Every row comes from one small tree of marks. The marks that hang from a mark follow it in brackets, in the order of their numbers. Every link used is in the known rows. Which tree was each row made from?
Known rows
j656(j511): [ -7  22 -17 -16   0  21  12  -6 -21 -32 -13  -7  15 -20   8  -5   2   5
  29 -18 -33  -4  25  11  -3]
j490(j30): [-40  32  -3   8 -11  28 -18  -4 -31   5 -18  11  -2 -14  22  11  18 -10
  31   0  -6  -6  -5 -31 -14]
j490(j30(j578) j656(j511)): [-35  84   1   3  42  50  -9 -34 -15  -9  15 -10  30 -30  -7   6  38  34
  38   7  11 -15  51 -32   3]
j258(j511 j578(j30)): [ -6 -46   5 -18  18  -3  19 -49 -23  18  32  14 -40  17 -34  -5  15   2
   0 -43  -3 -47 -15  34 -31]
j252(j511 j578(j536)): [ 49 -27  32  31 -18 -20  24   9   8 -27  -1  21  11  -6 -11 -25 -26 -25
  -7   9  34  -8  30 -24  48]
j894(j258(j511)): [-18 -34 -11  -8  10   5  29   1 -17 -22 -20  23 -52  18   7 -19 -12 -33
   7 -44 -79 -38 -17  53  -2]
j511(j656): [-20 -15 -27  11 -16  16  -4  24   3  24 -24  10 -15 -10  37  15  -5 -28
   5 -17 -20   7  28  -5   0]
j258(j511 j578(j30 j536)): [ 16 -45  22 -26 -11 -18  34 -29 -24  22  37  47 -25  23 -47 -35  -3  13
 -14 -24  -5 -36 -36  32 -10]
j511(j252 j258 j656): [ -1 -10 -23  16  -2  22 -37  56  29  -2 -39 -12 -11  -8  36  31 -29 -27
  -3  -8  10  44 -20   1 -16]
j490(j656): [-51  12 -26  27  14  36   3  -7 -11 -12 -20  27  -3  -6  13   9  24  17
  26 -17 -12  -6  28  -3 -13]
j656(j578): [-17  12 -24 -13 -23 -11   8 -30 -14 -11   1  -5  28  10  14  20  41  14
  -9   4 -25   7  22 -28  21]
j258(j511(j252 j656) j578): [  4 -47 -16 -28  40  -5  -9  22 -14  30   8 -17 -46  -7 -11  -5 -19 -16
  -1 -44  30 -32  27  71 -18]
j656(j578(j30 j536)): [  0   5   5 -11 -44 -24  25 -25   7  17  41  19  32  28 -20  -5  25  17
 -23  24 -14  28 -30 -58  32]
j656(j490): [-31  21  -5  14  -7  13 -18  14 -16   1 -23   4   5  -3  23   0  10   5
  24  24  -5  -1  10  -5 -15]
j258(j511): [-10 -21 -25 -13   5  19  16  -8 -18 -18 -19  27 -36   5   2  -3  -2  -2
   6 -37 -27 -28   9  31   4]
j258(j511(j656) j578(j30)): [  4 -59   2 -10  25  -2  11 -23  -6  55  27   1 -51   5 -20   2  -5 -16
  -9 -42   7 -38  -4  42 -32]
j511(j252 j258(j578)): [ -5 -18  -4  -7  -8  -7 -26   8 -13 -27 -18  -4   6   2  14  16   6   1
   2 -16   9   7 -22  26 -34]
j490(j30(j578(j536)) j656(j511)): [-14  86  14  -2  16  37   6 -14 -13  -5  24  25  43 -24 -23 -24  19  45
  20  22   9  -7  34 -34  24]
j511(j252(j578) j656): [  3 -18 -20  21  29  -6 -19  38  39  17   2 -34 -34 -17   6   5 -42 -34
   3  -9  42  16  46 -14  20]
j511(j252(j578) j258 j656(j490)): [ 23   6   5  43  36   4 -49  54  57   2 -37 -43 -24 -15  21  14 -56 -14
  -2  31  59  32  -7   2 -12]
j30(j578(j536)): [ -7  13 -10  -8 -54 -14  18  -2  -1  -1  17  58  30  13  14 -13  15   0
 -21  14 -30  13  34 -49  59]
j252(j511 j578(j30)): [ 20 -36  30  46  15  -5   3 -30  26  -4  29 -26 -12  -3 -22  11 -12 -39
  12  -2  49  -6  12 -54  16]
j894(j258): [-38 -15 -12   8 -20  -2  16  10 -15 -14 -20  21 -18  13  32  -7   3 -39
  13 -23 -78  -5 -10   9  -2]
j490(j656(j578)): [-39  25 -28   7  13  17   7 -36  -9 -14   0   2  28   6  -1  21  51  38
   3   2  -5  -1  37 -14   6]
j258(j578): [-24 -23  -5 -11 -22 -11   6 -24 -41  -1  -2  19   2   1  14  -1  29   3
   9 -22 -19 -28  24  21 -20]
j656(j511 j578): [  5  34 -18 -38   0  -4  17 -34 -18 -32   5 -34  40  -7  -6  10  31  28
   6   2 -29   2  30   0  17]
j30(j578): [-29  12 -22  -1 -31   0  -1 -21  -4  -4  14  22  16   6  24  16  34  -6
  -3  -3 -27   5  52 -45  36]
j656(j578(j536)): [  2  12  -9 -21 -51 -22  26 -10 -14  -9   7  29  42  16   1  -7  23  22
 -26  23 -25  17   2 -28  42]
j894(j258(j578)): [-34 -34   5  -7 -20 -25  15 -12 -38  -6  -3  16 -15  12  22 -18  18 -25
  10 -30 -66 -34   1  42 -23]

Which tree is each row?
[ 47  27  19 -22 -31 -10  26 -29  20 -32  10  -1  54  14 -29   0   3  39
 -25  24 -26  44 -66 -26  12] : j656(j511(j258) j578(j30 j536))
[-58  62  -6  27  18  44 -19 -30 -11  14  11  19  11 -13  11  18  49  19
  28  10  12 -12  46 -53   8] : j490(j30(j578) j656)
[  6  -9  15  17   3 -24   8  16  40  13  47   1 -19  11 -39 -27 -42 -15
  -4  14  45  29 -20 -52  35] : j511(j252(j578(j30 j536)))
[-11 -33  18 -13 -49 -41  38   8 -38   0   2  51   0  19  10 -49   0 -15
  -9 -15 -70 -29 -18  38  -2] : j894(j258(j578(j536)))
[  3 -26 -23 -30  37 -16   8  30  10  17  12 -41 -38  16  -2   0 -21 -34
 -18 -22 -24  -7   1  45  15] : j894(j258(j511(j252 j656(j578))))
[-26  70  10  -3   5  11 -34 -19 -26  18  -2 -34  33  -9   9  18  42  27
  21  60  20  -5  -4 -38 -12] : j656(j490(j30) j578)
[ 22 -35   9  -3  28 -31  33  36  18 -26  14  16 -59  18 -33 -58 -68 -30
 -13 -19 -19 -19 -15  42  40] : j894(j258(j511(j252(j578(j536)))))
[ 31 -21  -1  -7  26 -16  22  28  17 -19  15  15 -42   8 -41 -43 -57  -1
 -13 -12  32 -11   8  21  46] : j258(j511(j252(j578(j536))))
[ 21  19  38  -6  14   4 -11 -28  -4 -16  -3 -33  18  -5 -15   1   5  34
  17  19   7  -4 -54  33 -69] : j656(j490 j511(j258(j578(j30))))
[ 23  54  27 -25  -5 -17  17 -18   3   9  40 -26  53   5 -39 -22   9  45
   1  61   9  22 -30 -25   9] : j656(j490 j511 j578(j30 j536))
[ 18  -2 -20   5 -25   1  -9  -4  20  -5 -38  -8  19   2  35  43  16   1
 -34   5 -22  32  -9 -11   2] : j511(j258 j656(j578))
[ 15 -35  -2   9 -23   0 -13   5  -4   5 -41  16  -4  -6  36  23   3  -8
 -19 -27 -16  -4  -5  33 -39] : j511(j258(j578) j656)
[ -3  42   6  -1  36  29 -33   6  -1  54   2 -10 -25 -16   7  10   3  -2
   5  27  30 -30  30  -8   2] : j258(j511(j656(j490(j30(j578)))))
[ 85 -40  36  51 -20 -10   6  39  45 -18 -41  18   3 -15  11  -2 -54 -34
 -34  10  38  16  -2 -10  31] : j252(j511(j258 j656) j578(j536))
[ 14  27 -12   2  11  -2 -50  41  35   8 -27 -56  22  -1  24  38  -4   9
 -16  49  40  46 -21  -4 -13] : j511(j252 j258 j656(j490 j578))
[ 26  36  -2 -42 -25 -19  37 -14 -17 -29  10   1  55  -3 -17 -22  14  38
 -10  18 -30  14  12  -3  37] : j656(j511 j578(j536))
[ 73 -21  18  15 -43 -13   4  25  20 -10 -31   5  52  -2  18  18  -5 -13
 -45  28  15  31 -16 -15  29] : j252(j511(j258 j656(j578(j536))))
[-22  54 -25 -23  56  21  -2 -12  -2 -32  22 -56  39 -14 -29   9  25  46
  26   4  29  10  42   9   1] : j490(j656(j511(j252) j578))
[-15 -14  -1  22  27  -7 -12  -6  40   8  43 -34 -33   6 -22   2 -24 -22
  15  -2  45  20  -1 -49  13] : j511(j252(j578(j30)))
[-27  42   9  22  12  35 -44  35 -11  55 -30 -15  -8 -29  34  14  -5 -13
  29  39  28  -1   0 -16 -34] : j511(j656(j490(j30)))
[  0 -54   0 -21  43  -1  -9   4   3  57  41 -30 -57   5 -34   1 -17 -19
  -2 -39  44 -20  -6  42 -31] : j258(j511(j252 j656) j578(j30))
[ 16  42   6   1   8  26 -19  10  -1 -50 -52 -18  26 -17  19   6 -11  27
  24  22 -17  10 -28  28 -36] : j656(j490 j511(j258))
[ 18 -30  27   5 -50 -18  15 -20  -2   2   6  49  15  21 -10 -10   4  14
 -23  -2 -18  10 -74  -5 -25] : j511(j258(j578(j30 j536)))
[  6  -6  11   7  13  -2 -53  48   6  19 -30 -32  -1 -11  22  15 -17  -1
   1  20  44  10 -17  43 -53] : j511(j252 j258(j578) j656(j490))
[ 26 -17 -12  34  20   2 -28  40  58 -11 -30 -25 -28 -13  20  21 -51 -28
 -15  -7  34  34   1  -6   4] : j511(j252(j578) j258 j656)
[ -5 -32  14   9 -22  -3  -4 -39   0  -3  -4  13  -1  13   4  20  21   3
  -6 -18 -15   5 -53  -2 -48] : j511(j258(j578(j30)))
[  9 -41  15 -31  10 -24  16   3 -13  24  57  16 -29  21 -56 -35 -20   5
  -7 -19  32 -20 -38  29  -8] : j258(j511(j252) j578(j30 j536))
